Each row was made from one walk, in order. Every step used is in the known rows, and no mark comes twice. Write each row's walk.
Known rows:
Z/R/N/V/M: [ 0.25  0.31 -2.67 -1.94 -1.39 -0.87  2.19  1.96  0.66  1.41  0.03  3.12
  6.02  4.97  1.55  2.44  3.06  4.42  4.21 -2.10 -0.67  0.60]
G/Z/V/M/W/Y: [ 6.28  1.01 -0.84  0.26 -2.05 -5.89 -1.02  4.67 -2.09  4.17 -1.23  1.96
  5.45  4.66 -1.39  3.56  2.19  2.55  4.51 -0.26  4.03  0.35]
G/Z/V: [ 5.69  1.36 -3.38  1.32 -3.09 -4.07 -0.58  4.35  0.64  4.54 -2.97  2.74
  8.21  5.11 -2.49 -1.12  2.44  2.26  1.79 -0.76 -1.89  1.45]
E/M/G/Z/R/N/V: [ 1.06  2.21 -4.73 -1.57 -0.92  0.29 -1.02  2.98  0.06  3.60 -4.32  6.67
  7.85  2.47 -0.13  1.31  2.48  2.80  5.16 -5.72 -2.77  4.95]
N/V/Z/R/M: [ 3.48 -1.15 -0.61  2.42 -0.20 -1.41  4.10  4.99  0.38  3.97  0.34  2.95
  7.43  1.08  1.08  2.25  4.14  6.40  3.65 -1.85 -2.76  0.48]
K/N/V/M: [ 0.81 -2.17 -2.11 -1.37 -1.83 -3.46  2.70 -0.95  1.70  2.00 -0.27  0.65
  5.92  3.54  0.62 -0.37  1.77  5.00  3.53 -1.31 -0.14  1.02]
N/V/Z/R/M/G: [ 2.78  1.78 -2.01  1.69 -1.93 -0.96  0.42  5.14 -1.89  4.33  0.22  2.76
  6.77  1.02  2.20  3.16  4.62  6.99  3.37 -2.69 -1.76  3.27]
Z/R/M/G/N: [-0.19  3.19 -2.94 -2.07  0.48  0.18 -0.94  5.66 -2.87  4.30 -0.46  0.93
  3.23  3.69  2.04  0.88  4.90  6.29  3.43 -1.89 -1.75  1.73]
R/M: [ 2.03 -1.67 -1.07  1.47  0.03 -0.16  3.32  3.49  0.94  3.60 -1.38 -0.37
  4.58  1.37 -1.21  0.74  2.60  3.41  2.97  1.35 -2.19 -0.17]
N/R: [ 1.14 -1.79 -2.26  0.88 -2.93 -1.14  4.92 -1.77  2.63  3.99 -1.86  0.55
  4.21  3.79 -0.21 -0.05  1.65  4.03  1.63 -3.77 -3.40  2.34]
K/N/V/Z/R/M/G: [ 2.41  0.49 -0.47  1.77 -1.87 -1.83  0.24  5.63 -2.47  4.13  0.14  2.45
  7.36 -0.12  2.12  2.33  3.88  6.94  3.23 -3.42 -2.16  3.60]
G/N/R/M/W/Y: [ 2.94 -0.82 -0.65  1.08  0.59 -2.29  2.14  3.14 -2.39  6.04 -1.78  0.98
  2.81  1.73  0.57  1.86  2.16  1.83  5.34 -2.16  0.44  0.58]
F/R: [ 5.08  1.15 -0.98 -0.89 -2.57 -3.71  0.98  0.96  1.43  5.94 -0.43 -1.21
  3.61  3.87 -2.76 -0.27  2.25  1.44  3.16 -2.57 -0.94  1.76]
V/Z: [ 4.04 -2.57 -1.53  2.70 -0.39 -3.37  1.23  0.64  3.54  5.01 -0.50 -0.29
  5.64  4.02 -0.44  2.71  2.30  7.22  3.97 -0.13  0.91  2.42]
R/M/G: [ 1.64  1.37 -2.02  0.93 -1.70  0.11 -0.31  4.29 -1.54  3.91 -1.03 -0.12
  4.38  1.48  0.24  2.19  3.34  4.68  2.64  0.09 -1.04  2.61]
N/V/Z/R/M/W: [ 3.02  1.61  0.43  1.56  0.99 -0.63  1.54  3.79 -1.27  6.50  0.21  3.22
  6.74  3.03  0.36  3.84  4.49  4.41  4.16 -3.26  0.14  2.68]
M/W: [ 2.07  1.69 -0.22 -0.94  0.09 -1.21 -1.41  1.05 -0.16  6.27 -2.00  0.78
  3.84  5.30 -2.08  2.47  2.25  2.41  3.33 -2.26  1.79  2.98]
N/R/M: [ 1.01 -2.30 -1.32  2.79 -1.32  0.65  6.78  1.05  1.50  3.69 -0.87 -0.10
  4.70  1.46  0.06  0.47  2.96  3.60  2.15 -0.94 -4.03  0.95]
E/M: [ 2.49  0.39 -1.83 -1.56 -0.08 -1.29 -0.82 -2.15  1.77  2.54 -5.09  1.84
  5.35  5.26 -5.05  1.92  0.80  4.13  2.59 -0.69  2.14  1.93]
K/N/R/M/G/Z/V: [ 4.21  1.18 -2.13  3.33 -4.22 -3.03  0.76  5.24 -1.75  4.37 -1.79  2.38
  8.98  2.47 -0.46 -0.86  3.36  3.14  1.15 -2.33 -3.62  3.69]

Write each row's walk:
[ 3.67  3.02 -2.22 -2.77 -3.30 -3.26 -0.67  7.83 -0.28  2.63 -1.15  3.52
  6.21  3.43 -0.83  2.88  4.18  7.65  2.35 -4.22 -1.60  3.38] : M/G/Z/R
[-1.40  1.34 -4.32 -1.08 -2.19 -0.34  3.17 -1.42  0.36  3.51  0.27 -0.42
  2.82  6.06  2.91  0.76  4.33  6.80  2.38 -3.16 -1.46  3.33] : V/M/G/N/R
[ 3.14  3.25 -3.59 -3.07 -3.62 -3.37  0.59  6.10  0.06  1.93 -0.06  4.21
  6.99  3.91  0.71  2.77  4.96  8.13  2.87 -4.21 -1.17  3.27] : N/V/M/G/Z/R
[ 5.23  2.88 -3.49  2.42 -3.37 -2.61 -1.18  6.30 -1.56  4.54 -1.99  2.61
  8.50  3.65 -1.22  0.13  3.93  2.90  1.77 -0.12 -1.93  2.54] : R/M/G/Z/V
[ 2.39 -1.94 -5.14  1.78  1.25 -2.67  1.60 -1.45  3.63  6.68 -1.18  1.56
  5.83  3.88  2.27 -0.64  3.04  6.28  5.84 -2.30 -1.21  3.11] : G/N/V/Z
[ 2.53  1.68 -6.36 -1.48 -2.98 -2.71  0.76  2.75  2.54  2.79 -0.85  1.36
  6.12  3.79  0.42  1.58  4.42  6.84  3.96 -0.92  0.07  4.96] : N/V/M/G/Z
[ 1.60 -0.65  0.41  0.70  0.03 -0.50 -0.25  6.29  0.13  3.39 -0.81  3.12
  6.14  3.79  0.24  4.49  2.40  5.28  4.45 -3.07 -1.45  2.00] : V/Z/R/N
[ 1.09  3.07 -1.94 -2.17 -0.19 -0.78  0.37  3.16 -0.11  4.04  0.10  3.62
  6.28  6.04  0.35  4.28  4.46  3.87  4.87 -3.36  1.69  3.71] : G/Z/R/N/V/M/W
[ 4.20  1.39 -2.91  0.02 -3.33 -4.18  1.15  3.01  0.89  1.62  0.28  0.84
  7.44  7.24 -1.37  1.67  3.89  5.25  1.78  1.69  1.51  0.11] : G/Z/V/M
[ 0.15  2.69 -3.02 -2.46  0.92 -0.98  0.11 -1.15 -0.05  5.46 -0.05  1.18
  3.99  7.19  0.96  1.84  4.13  3.79  4.62 -1.98  2.70  2.60] : G/N/V/M/W
[ 2.77  3.80 -2.26 -0.18 -4.32 -2.75 -2.52  2.76 -2.76  2.45  0.34  0.67
  5.94  6.37  0.51  3.07  3.68  5.51  1.18  0.30  2.18  1.79] : Z/V/M/G
[ 0.34  4.08 -4.23 -2.10 -1.09 -1.66 -2.66  2.46 -2.65  3.74  0.06  0.05
  3.81  7.51  1.99  0.65  4.61  5.88  2.85 -0.17  1.20  1.56] : Z/V/M/G/N
[ 2.40 -2.91 -3.58  3.30  0.61 -1.30  1.39 -0.01  3.49  5.87 -1.65  2.52
  7.03  2.64  1.52  1.41  1.90  4.30  6.19 -2.26 -1.63  3.68] : R/N/V/Z
[-0.17  1.32 -6.56 -0.83  0.62  0.21  0.52  0.50 -0.29  6.14 -2.34  2.34
  4.46  2.18  2.99 -2.57  3.47  3.08  5.10 -2.96 -3.62  2.94] : R/M/G/N/V
[ 2.06  2.66 -0.65 -0.19 -2.31 -0.40 -0.42  6.86 -2.99  3.12 -0.33  1.61
  5.17  1.63  0.57  3.30  4.20  6.02  2.04 -1.83 -1.48  2.07] : Z/R/M/G
[ 2.14  0.39 -0.71 -0.17 -0.83 -0.32 -0.19  3.27  0.62  5.34 -1.33  0.02
  3.93  3.41 -1.78  1.14  1.60 -0.46  4.83 -2.56 -1.87  2.45] : F/R/N
[ 2.32  0.65 -4.60  1.25 -2.67 -0.72  3.16  4.42  1.94  3.71 -1.21  0.61
  5.80  1.43 -0.03  1.45  4.57  6.07  3.06 -1.28 -2.76  5.18] : N/R/M/G/Z
[ 1.30  3.19 -3.79 -1.12 -3.18 -1.01 -0.90  1.24 -1.06  3.68  0.70  0.75
  4.92  4.21  1.73  2.53  3.83  3.55  4.27 -2.28  0.53  4.06] : F/R/N/V/M/G
[ 0.92  0.89 -2.28  2.04 -2.82  0.71  2.50  2.32 -1.07  3.97 -0.57  0.03
  4.55  1.44  1.22  2.00  3.71  4.94  1.98 -1.78 -2.50  3.55] : N/R/M/G
[ 3.07 -2.44  0.93  2.45 -0.09 -2.23  3.89  5.43 -0.13  3.78  0.26  2.57
  7.89 -0.05  0.99  1.46  3.40  6.35  3.58 -2.63 -3.18  0.83] : K/N/V/Z/R/M
[-0.94  2.89 -4.41 -3.20 -0.21 -1.07 -1.59  1.73 -1.03  3.32  0.27 -1.04
  2.20  6.68  2.05  1.28  4.49  7.18  3.61 -0.14  1.40  2.24] : V/M/G/N
